Each row was made from one path, in order. Every step used is in the known rows, and no mark comes twice. Write each row's path.
Known rows
nini > vebu: [ -6 -14 -24  -2   2   7  33   5  12   6   4 -19  -2  -5   4  26 -22   9
  -3   5 -11  -4 -18  10   7  23  11]
pota > pupagi > mitu: [-28  -4 -18 -22  17 -15   2  11  15   8   4 -13  -7  -7 -18  11 -25   3
 -13  -4  -9  -9  -9  21   7  25   4]
pupagi > mitu > nini > remin > bomo > vebu: [-23 -11 -11   4  28 -15   3   2  12 -13  21 -11  11  -1 -19  29 -10   2
   9  -1  -2 -18 -11  16  -2  19 -21]
remin > bomo > vebu > nini > pota: [-27   0   2   2  18 -35  27   9   8 -12  17 -14  16 -12  -5  23 -23  -1
  11  -6  -2  12 -13   4  -3  10  -7]
bomo > nivup > nini > pota: [  2  -5   1  -3   1  -1  23  21   6  -7   7 -16  12   3   1  15 -29   7
 -14  -7  -5   1  -9  18  -4  20  25]
vebu > bomo > nivup > nini: [ -8   3 -11   4  -9  -3  35  10   9   9   4  -9   8  -3  -3  19 -19   5
   0   6 -25  -5  -9  16   1  18  19]
pota > nini > remin > bomo: [-13 -14 -17 -23   4  -3  12  16   7  -5  21  -7  11   8 -17  26   0   5
  13   4 -15  -9  -6  12   7  26   3]
pupagi > mitu > nini > remin: [-19 -17 -11   8  23  -2  -4   3  10  -2  10  -9   4   2  -6  19  -9   9
  -4  -7  -1 -17 -14  18   2  24  -3]
sagugat > nini: [ -2 -10 -24  -8  -4 -21  32  18   9  17   8  -9   3  -6  -3  10   7   6
 -13  -2 -14  -4 -10  17   4  25  15]
pota > pupagi > mitu > nini > sagugat: [-47   0  -2 -16  30   6   9   7  11   6   3 -17 -16 -13 -29  11  -7  13
 -17  -6   1 -10 -12  29   2  22   1]
pupagi > mitu > nini: [-21  -7 -11  12  16 -25  13  -1  14   5   4 -15  -3  -9 -13  23  -2   9
 -16  -8  -3  -8 -15  20   2  22   2]
nivup > bomo > vebu > nini: [ -3   1 -26   3  22 -23  37  -3  10   4  10 -18   6 -22   3  -2  -9   0
   3  -6 -17  -6 -19  10   0   8  -5]
pupagi > pota: [  5 -12 -21 -12  -2 -34   8   0  14   2   3 -17  -5   7   8  24  -6   5
 -11  -3 -26   4 -20  12   0  25  12]
vebu > bomo > nivup > nini > pota > pupagi: [-22   6   2 -21   3  10  12  22   5   0   9 -11   9  -3  -8   8 -43   4
   6   3 -12   6  -4  16   1  17  22]
pupagi > mitu: [-16  -7 -19   2  10 -26  14   7  15   9   3  -5  -3  -7  -2  22 -11   1
 -15  -8 -10 -10 -11  19   4  25   8]
mitu > pupagi > pota: [ 14  -5 -25 -15  -8 -10   4  -1  16   9  -2 -23 -16  11  11  35  -4   8
  -9   0 -30  14 -25   4  -3  23  13]
nini > remin > bomo: [-21 -15 -17 -15  11  -9   4   7  11  -5  16 -15  10  15 -16  24 -19   2
  17  -1 -12  -7 -14   5   5  24   2]
sagugat > nini > remin > bomo > vebu: [ -4 -13 -24 -16   7 -12  24  21   7  -1  25  -6  16   1 -10  17  -2  -1
  14   5 -13 -14  -7  13   1  23  -8]
bomo > nivup: [  3  -3 -16  -5  -1   8  22   8  13   7  -4 -18   7   0   1  19 -33   0
 -16  -4 -16  -6 -15  15   1  26  18]
nini > pota > pupagi: [-25  -4  -8 -26  16   0  -3  17   9   1  10 -21   2   0  -4   4 -34   2
  -4  -8  -2   9 -15  11   5  22  16]
nini > vebu > bomo: [-18  -6 -25   2  -3   8  31   3  13  15   5  -6  -2  -9  12  29 -22   4
  16  12 -18   1 -15   8   9  20  12]
pupagi > pota > nini > remin > bomo > nivup: [ 17 -14 -13 -37  -7   2   0  15   9 -14   8  -7  10  16  -7  39 -22   5
   4   8 -29  -8  -2  20   0  29   9]
nini > remin: [ -9 -17 -21  -6  11   9   5   9   9   3  12 -12   8  11   4  10 -15   3
   4  -5 -13 -10 -19  10   4  27   7]
pupagi > mitu > nini > sagugat: [-36  -3  -3   6  23  -5  20   3  12   7   2  -9 -12 -14 -14  20   6  11
 -19 -10   0 -11 -13  28  -1  22   5]
remin > bomo: [-24  -6 -16 -11   3 -32  19   3  15   0  10 -18   4   3 -20  29 -10   1
   4  -2 -14   2 -15   7   5  22   7]
nivup > nini: [-10 -10 -15   4   1 -31  35   8   8   3  13 -20   1   3 -11  11   7  12
 -12  -3 -15  -7 -16  13   2  20  12]

Which path is each row?
[-32  -4 -10 -10  24 -14   1   3  13   3   5 -21  -7  -9 -27  13 -15  10
 -16  -3  -2  -8 -13  21   5  22  -1]
pota > pupagi > mitu > nini
[-16 -11  -2  -9  11   5  15   7   8  -7   3 -13  18   8 -18  26 -45   4
  17   1 -12  -8  -9   8   3  18   0]
vebu > nini > remin > bomo > nivup
[-22  -6   2   5  14 -21  20  10   7   1   6 -12   9  -7   7  12 -21   6
  -1 -12  -1  13 -15   7   2  14  11]
vebu > nini > pota
[ -8  -2 -12  10  -1  36  30  -1  11   8  -4 -16   3 -12   2  35 -36  10
   9  13 -15  -2 -14  12   4  18  12]
mitu > nini > vebu > bomo > nivup
[  5   1 -36  -6  17 -13  25   0  13   5  13 -19   3 -16   6   0  -8  -5
  -1  -6 -19  -9 -21  13   0  16   3]
nivup > bomo > vebu
[-29  -4   0 -14  22   2  -4   9   8  -5  12 -30   3  -2 -14   6 -24  10
  -6  -7   5  10 -18  10   3  19  10]
mitu > nini > pota > pupagi
[  2 -10 -13 -26  -1  20  11  20   7  -6  10  -8  16   8 -15  31 -26   3
   7   6 -17 -14  -1  18   4  28   9]
pota > nini > remin > bomo > nivup
[-38   3   4 -21  24 -23  16  13   8 -13  18 -22  13 -11 -20  13 -37   0
  14  -2  -1  11 -11   5   1  10 -11]
remin > bomo > vebu > nini > pota > pupagi
[-23   1   2 -15   2  -2  42  14   8  -5   5 -18   1   2 -32  27 -15  10
  -6   1 -13  -9  -8  22  -3  20  15]
remin > bomo > nivup > nini > sagugat
[-14  -1 -11  13   5  23  24   2  14   7  -7  -3  -1 -19   0  41 -39   8
   4  11 -10  -9  -6  22   4  19   8]
pupagi > mitu > nini > vebu > bomo > nivup
[-17   6 -12 -22  34 -11  15   9   7  -6  15 -21   7 -23  -1 -13 -34   0
   9  -8  -5   7 -14  11   1   6  -2]
nivup > bomo > vebu > nini > pota > pupagi
[-15  -2 -20  -4   8 -28  27   3  14  -3  16 -19   9  -5 -14  26 -10  -5
   4   1 -15  -2 -17   7   0  19  -6]
remin > bomo > vebu
[-24  -6   1   9  22 -19   1   8  11  -3   7 -10   1  -9  -1  22 -13   7
 -13 -15   8   3 -11  19  -1  20   8]
pupagi > mitu > nini > pota
[-16  -6 -12 -33   8  -4  10  31   6   7  13 -12   4  -6  -7  -1 -18   6
  -7  -4  -1   8  -6  17   5  23  18]
sagugat > nini > pota > pupagi
[  0 -19 -25 -12   4   2  17  22   5  10  14  -5   9   5   3   5   1   7
   1  -2 -11 -12 -10  17   5  27  10]
sagugat > nini > remin
[ 22  -5 -20 -18 -20  18  27  12  10   6  -4   1  -2  -8  18  45 -26   8
   4  21 -36   0  -2  22   4  24  19]
pupagi > pota > nini > vebu > bomo > nivup
[ -9  -2 -11 -14  -1  -8  19   6  14  -1   0 -20   9   4 -20  33 -36  -1
  -3   0 -17  -3 -11  11   2  23  13]
remin > bomo > nivup
[ -1  -7 -15 -26  -3 -10  25  13   8   5   5  -5 -13  -4   5  25  20  11
 -16  -1 -26   0 -11  27  -1  28  15]
pupagi > pota > nini > sagugat
[ 27 -11 -29 -24 -16  16  26   9  12   7   0 -16 -19   2  14  47   1  18
  -7  16 -30  10 -16  11   2  24  13]
mitu > pupagi > pota > nini > vebu
[ -3 -11  -9  -9  -6   1  45  11  10 -11   4 -23   5   3 -25  39 -36  15
   1  14 -14 -10  -7  14   3  18  12]
remin > bomo > nivup > nini > vebu
[ 10 -12 -14   0  -5  16  47  12   8  -2   1 -22   3   0  -6  27 -32  15
 -12   9 -15 -13 -11  18   2  20  18]
bomo > nivup > nini > vebu
[ 16  -2 -29 -19 -20  20  23   7  12  15   2  -4 -19  -5  22  50   0  14
  12  22 -37  15 -13   8   4  21  13]
mitu > pupagi > pota > nini > vebu > bomo
[-20 -18 -11 -10   7 -24  19  11   7 -12  24 -17  10  18 -27  20  -3  11
  14   2 -13 -11 -11   8   3  21   1]
nivup > nini > remin > bomo
[-31   2   1  -9  32 -19  11  16   9  -3  11  -9   6 -22  -2   5 -38   0
  -4  -8   4   1  -7  19   0  13  -9]
bomo > vebu > nini > pota > pupagi > mitu
[ -5  -2 -20  -1  -7  32  31   7  12  13  -5  -8   3 -10  12  34 -47   2
  10  14 -20  -3 -11  13   6  22  18]
nini > vebu > bomo > nivup
[ -6   2 -14   1  27 -19  25   5   7  -4  13 -14  10 -22  15  -3 -21  -2
   8 -13  -6   5 -16   9  -3   7   2]
nivup > bomo > vebu > nini > pota
[ -8  -8 -28  -4 -10   1  43  17   9  22   6   2   0 -16   9  24  -7   9
  13  15 -17  -1  -7  14  10  21  15]
sagugat > nini > vebu > bomo
[ -9   5 -17   0  -6  10  19   7  13  16  -3  -6   8  -6   7  23 -34  -5
   4   3 -24  -1 -12  13   3  22  19]
vebu > bomo > nivup
[ 15 -11 -21 -20  -9 -29  17  10  10   3   7  -9  -4   1   7  27  13   9
 -16   2 -29   2 -12  19   2  26  13]
pupagi > pota > nini
[-30  -3  -5   3  16   8  26   0   9   7   5 -21  -8  -7 -12  15  10  12
 -13  -8  -5  -2 -23  19  -1  22   9]
mitu > nini > sagugat
[  4 -16 -27  -9  -5   1  45  18   9  13   5 -10  -1 -10   3  20  -5  13
  -6   8 -10  -6 -10  17   7  23  14]
sagugat > nini > vebu
